Known rows, with every way that one mark hangs from another:
mizetef{kezip nokuz{kunoz} rerame sati}: 4.818, -2.078, 0.954, 1.786, 1.154, -4.172, 4.601, -2.671, 0.749, -1.461, 0.097, 3.082, 0.073, 1.585, 1.462, 1.255, 4.114, 3.298, -1.132, 0.945, 0.130
nokuz{mizetef{rerame sati{nenu}}}: 2.524, -2.241, -1.201, -1.875, -0.233, -1.273, 2.071, -1.711, 1.523, -1.736, -0.667, 1.871, 0.623, -1.760, 0.852, 1.812, 0.960, 0.779, 0.867, -0.654, 0.826
nokuz{mizetef{kezip sati{nenu}}}: 1.126, -3.427, -1.471, -0.409, -1.815, 0.504, 1.606, -0.912, -0.991, -1.974, -3.005, 2.224, 1.358, -0.812, 0.314, 2.709, 1.492, -0.197, 0.188, 0.564, 0.875
nenu{nokuz{kunoz}}: 0.243, -0.297, -0.680, 1.641, 0.445, -0.064, 1.027, -0.248, 0.085, 0.184, 3.619, 0.501, 0.810, 0.936, 0.833, 0.223, 2.264, 1.679, -1.586, 0.297, -0.105
kunoz{sati{nenu{nokuz}}}: 0.151, -0.100, -0.407, -0.160, 0.678, 1.332, -1.182, 2.185, -1.445, 1.681, 2.191, -0.783, 2.330, 1.327, -0.320, 1.205, -2.246, 0.595, 1.034, -0.038, 0.025
nenu{nokuz{kunoz{rerame sati} mizetef}}: -1.025, -0.844, -1.662, 0.467, -0.177, 0.847, -0.232, 1.282, -0.845, 0.116, 3.663, -0.831, 1.726, -0.233, 0.846, 1.815, -0.766, 1.412, -0.986, -0.527, 0.751
mizetef{nokuz{kunoz} rerame}: 4.312, -0.538, 0.621, 0.279, 0.567, -3.682, 3.225, -1.304, 0.790, -1.332, 3.175, 1.729, 0.357, 1.457, 1.956, 0.812, 2.304, 1.860, -0.202, 0.297, -0.942
nenu{nokuz{kunoz{rerame} mizetef}}: -0.676, -0.951, -1.928, 0.889, -0.619, 0.349, 0.650, 0.830, -0.212, -0.510, 2.993, -0.128, 1.276, -0.377, 1.144, 1.360, 0.795, 1.125, -1.297, -0.111, 0.896
nenu{nokuz{mizetef}}: -0.153, -1.016, -3.645, 0.025, -0.078, 0.460, 1.083, -0.550, -0.046, -1.118, 2.274, 1.087, 1.995, -0.574, 1.610, 1.270, 1.427, 0.154, -1.208, -0.270, 0.249
rerame{nenu}: 0.009, 0.567, 1.116, 0.881, -0.346, 0.713, 0.834, 0.856, -1.308, -0.308, 0.999, 0.826, -0.870, 0.034, -1.173, -0.492, 0.994, -3.340, 0.131, 0.868, 0.350
rerame{mizetef{kezip}}: 0.829, -0.942, -0.605, 0.586, -2.787, 1.003, 0.834, -0.599, -3.004, -3.160, -1.009, 1.571, -0.471, 1.169, 1.193, 1.699, 1.570, 0.247, -0.182, -0.639, -4.475
rerame{mizetef{nokuz}}: 1.602, 0.377, -1.182, 0.400, -2.447, 0.009, 2.141, -0.886, -0.460, -2.246, 1.611, 2.172, 0.510, 1.653, 2.186, 2.028, 0.137, -0.145, 0.249, -0.464, -4.012
rerame{nenu{nokuz{kunoz{sati} mizetef}}}: -1.364, 0.286, 0.150, 1.231, 0.709, 1.234, 0.039, 0.269, -0.709, 0.024, 2.263, -0.324, -0.287, 0.309, -0.785, 0.430, -0.916, -1.448, -0.705, -0.163, 1.432
sati{nenu{nokuz{mizetef}}}: 0.232, -1.064, -2.041, 0.355, -0.154, 0.675, 0.196, 0.960, 0.105, 0.094, -0.033, 0.455, 2.048, 0.751, 0.595, 1.042, -0.182, -0.038, 0.541, 0.256, 1.088
nenu{nokuz{kunoz{sati} mizetef{kezip}}}: -0.549, -1.926, -1.700, 0.780, -0.051, 0.913, -0.071, -0.364, -1.748, -0.871, 1.979, -0.055, 1.627, 0.707, 0.922, 2.134, 0.416, 1.894, -1.594, -0.357, 0.159
nokuz{mizetef{rerame{nenu} sati}}: 1.803, -1.574, -0.830, -1.549, 0.166, -1.143, 2.394, -2.069, 1.269, -2.071, 0.143, 1.889, -0.425, -2.276, 0.437, 1.245, 1.199, -0.435, 0.238, -0.777, 0.971
sati{nenu}: 1.413, -0.898, 0.325, 0.171, -1.041, 0.438, 0.301, 1.658, -0.767, 0.339, -0.545, 0.763, 1.168, 1.081, -0.318, 0.580, 0.513, -0.809, 1.456, 1.048, 0.100
kunoz{sati}: 0.832, -0.368, 0.175, -1.163, -0.435, 1.113, -0.488, 1.484, -2.424, 0.513, 2.807, 0.020, 1.618, 0.222, -0.223, 1.528, -0.733, -0.162, 0.640, 0.148, -1.490

Rows:
-0.203, 1.126, -0.071, 0.176, -1.699, 1.288, -1.160, 4.893, -2.317, 1.083, 2.001, -1.509, 1.791, 1.375, 0.368, 2.227, -4.964, -0.253, 2.356, -0.342, -1.416 -> kunoz{rerame{mizetef{nokuz}} sati{nenu}}
0.210, -1.373, -0.812, 0.818, -0.290, 0.615, 0.054, 0.668, 0.225, 0.159, 0.250, 0.075, 1.496, 1.253, 0.331, 1.228, -0.224, 0.776, 0.401, 0.291, 1.253 -> sati{nenu{nokuz{kunoz mizetef}}}
0.494, -1.101, -1.530, -0.240, 1.088, -0.298, 0.346, -0.882, 0.044, -0.768, 3.596, -0.290, 1.111, 0.014, 1.249, 1.478, 0.010, 2.651, -1.093, -1.236, 0.133 -> nenu{nokuz{kunoz{sati} mizetef{rerame}}}
2.848, -1.122, 1.153, 1.077, 1.908, -2.382, 2.808, -1.647, -0.311, -1.350, -1.414, 2.109, -1.731, -0.406, -0.563, -0.641, 3.693, 0.719, -0.573, 0.182, 0.708 -> mizetef{kezip rerame{nenu} sati}
0.319, 0.672, -0.204, 0.471, -2.378, 0.328, 1.242, 2.413, -0.667, -0.536, 1.606, 0.635, -0.121, -0.995, 0.578, 0.863, 0.185, -0.361, 0.689, -0.081, -1.625 -> kunoz{rerame{mizetef{sati}}}
2.219, -0.716, 0.130, 1.740, 2.840, -2.387, 2.780, -1.809, 0.266, -0.928, -0.614, 1.841, -1.308, -0.237, -0.183, -0.965, 3.558, 1.385, -1.248, -0.122, 1.248 -> mizetef{kezip rerame{nenu{nokuz}} sati}
1.268, -2.200, 0.251, 2.519, 0.336, -0.271, 1.801, -0.423, -0.232, 0.361, -1.982, 1.908, 0.876, 1.342, -0.364, 0.826, 2.738, 1.901, -0.682, 1.369, 1.424 -> mizetef{kezip sati{nenu{nokuz{kunoz}}}}
-1.192, 0.875, -0.855, 1.301, -0.396, 0.419, 0.790, 3.251, -0.550, 0.653, 1.992, -0.159, 0.225, -1.479, -0.416, -0.130, -0.092, -2.332, -0.043, 0.624, 2.092 -> kunoz{rerame{nenu{nokuz{mizetef{sati}}}}}
0.763, -0.891, -3.608, -0.370, 0.869, -0.685, 1.337, -1.053, 0.452, -1.503, 2.493, 0.946, 1.466, -0.831, 1.902, 0.828, 1.663, 1.090, -1.157, -0.956, 0.045 -> nenu{nokuz{mizetef{rerame}}}
0.275, 0.639, 0.022, 0.606, -2.324, 0.422, 0.933, 2.822, -0.415, -0.115, 0.935, 0.411, -0.008, -0.603, 0.361, 0.840, -0.479, -0.362, 1.193, 0.005, -1.193 -> kunoz{rerame{mizetef{sati{nenu}}}}
-0.125, 1.397, 1.194, 1.203, -0.926, 1.090, 1.679, -1.248, 0.659, -1.085, 0.343, 1.600, -2.262, 0.213, -0.487, 0.317, -0.657, -1.630, 0.434, -0.773, -1.677 -> rerame{mizetef{sati} nenu}
-0.474, -1.198, -1.596, 0.283, 0.130, 0.859, 0.071, -0.431, -0.381, -0.347, 3.396, -0.121, 1.658, 0.219, 0.909, 1.953, -0.249, 1.736, -1.212, -0.609, 0.269 -> nenu{nokuz{kunoz{sati} mizetef}}
3.823, -2.093, 0.204, 0.299, 1.148, -2.823, 3.151, -2.008, -0.338, -1.767, -1.075, 2.614, -0.589, -0.605, 0.486, 0.080, 4.710, 2.409, -0.710, 0.143, -0.433 -> mizetef{kezip rerame sati}
1.480, -1.461, -1.180, -1.810, -0.527, -0.638, 1.274, -1.085, -0.575, -2.794, 0.243, 1.116, -0.266, -1.684, 0.689, 1.306, 0.929, -1.246, 0.328, -0.900, -0.038 -> nokuz{mizetef{rerame{nenu}}}
-0.171, -1.355, -1.887, 0.651, -0.306, 0.341, 0.927, -0.932, 0.126, -0.995, 2.719, 0.615, 1.224, 0.051, 1.298, 1.552, 1.375, 1.398, -1.522, -0.265, 0.432 -> nenu{nokuz{kunoz mizetef}}
0.196, -1.889, -0.855, 1.177, -0.386, 0.660, -0.014, 0.705, -0.698, -0.170, -0.675, 0.163, 1.498, 1.555, 0.311, 1.359, 0.204, 0.926, 0.093, 0.446, 1.167 -> sati{nenu{nokuz{kunoz mizetef{kezip}}}}
-0.323, -0.985, -1.668, 1.068, -0.162, 0.036, 1.438, 0.103, 1.079, -0.034, 2.805, 0.479, 1.171, -0.773, 0.987, 1.361, 0.968, 1.626, -1.342, -0.025, 1.597 -> nenu{nokuz{kunoz{rerame} mizetef{sati}}}
1.258, -2.007, -0.670, 2.252, 0.396, -0.243, 1.920, -0.219, -0.355, 0.278, -2.194, 2.129, 1.212, 0.991, -0.262, 0.757, 2.732, 1.303, -0.508, 1.321, 1.348 -> mizetef{kezip sati{nenu{nokuz}}}
-0.483, -0.068, -0.853, 2.310, -0.414, 0.254, 0.531, 1.137, -1.117, -0.339, 2.781, -0.083, 0.396, 1.059, 0.993, 0.481, 1.440, 1.816, -1.519, 0.001, -0.727 -> nenu{nokuz{kunoz{rerame{mizetef{kezip}}}}}
2.480, -3.298, -1.324, -1.104, -0.468, -1.205, 1.987, -1.670, -0.329, -2.573, -2.621, 2.007, 0.662, -1.181, 0.767, 2.105, 1.888, 1.014, 0.296, -0.379, 0.726 -> nokuz{mizetef{kezip rerame sati{nenu}}}
1.851, -0.717, -0.942, 1.486, -1.986, -0.335, 3.072, -1.858, -0.562, -2.295, -0.622, 3.127, 0.343, 1.680, 1.853, 2.296, 1.400, 0.865, -0.376, 0.030, -3.241 -> rerame{mizetef{kezip nokuz sati}}
2.948, 0.567, 1.788, 0.668, 1.668, -2.711, 2.041, -0.402, 0.232, -0.349, 3.498, 0.453, -0.417, 1.825, 0.579, 0.506, -0.322, 0.544, 0.193, -0.027, 0.057 -> mizetef{nokuz{kunoz{sati}} rerame{nenu}}
1.319, 0.142, 0.413, 0.716, -2.181, 0.460, 1.035, -0.399, -0.653, -1.315, 1.653, 1.009, 0.423, 2.644, 1.510, 2.461, -1.693, 0.883, 0.728, -0.560, -3.516 -> rerame{mizetef{nokuz{kunoz{sati{nenu}}}}}
-0.427, 0.194, 3.273, 0.888, -0.954, 0.911, -0.865, 3.288, -2.366, 1.145, 3.183, -1.539, -0.522, 0.481, -1.426, 0.844, -1.493, -0.299, 0.433, 0.634, 0.382 -> nokuz{kunoz{rerame{nenu} sati}}
0.774, 0.823, -0.514, 1.056, -2.258, -0.203, 1.697, 2.743, -0.042, -0.025, 1.203, 0.897, 0.715, 0.154, 0.985, 1.316, -0.738, -0.454, 1.151, 0.366, -1.028 -> kunoz{rerame{mizetef{nokuz sati{nenu}}}}
2.223, -1.057, 0.636, 0.692, 0.937, -1.749, 1.207, -0.247, -2.987, -2.468, -1.202, 0.914, -1.519, 0.367, -0.201, -0.687, 3.286, -0.377, -0.491, -0.025, -0.680 -> mizetef{kezip rerame{nenu}}
-0.894, 0.808, -0.543, 0.338, 0.041, 1.295, -1.827, 5.724, -2.218, 2.545, 2.771, -2.189, 2.383, 0.357, -0.511, 0.859, -3.430, -0.040, 1.481, 0.302, 0.984 -> kunoz{rerame sati{nenu{nokuz}}}
-0.036, 0.358, 2.966, 1.659, -1.840, 0.410, 0.768, 1.450, -0.605, -0.167, 1.937, -0.168, -1.752, 0.253, -0.656, 0.574, 0.050, -0.011, 0.107, 0.301, -0.500 -> nokuz{kunoz{rerame{mizetef{sati} nenu}}}
0.448, 0.640, 0.421, 2.593, -1.038, 0.260, 2.669, -1.371, -0.565, -1.776, -1.125, 2.371, -1.306, 1.882, 0.343, 1.241, -0.120, -1.524, -0.257, 0.053, -1.697 -> rerame{mizetef{kezip nokuz sati} nenu}
3.285, -0.304, -0.284, 0.095, 2.674, -2.723, 2.626, -1.434, 3.295, 0.608, 1.103, 1.616, 0.148, -0.302, 0.479, -0.661, 1.901, 2.755, 0.462, -0.460, 1.297 -> mizetef{rerame sati{nenu{nokuz}}}
-1.150, 0.127, -0.008, 1.504, 0.406, 0.892, 0.596, -0.026, -0.337, -0.401, 1.827, 0.156, -0.543, 0.211, -0.537, 0.139, 0.213, -1.686, -0.939, 0.075, 1.477 -> rerame{nenu{nokuz{kunoz mizetef}}}
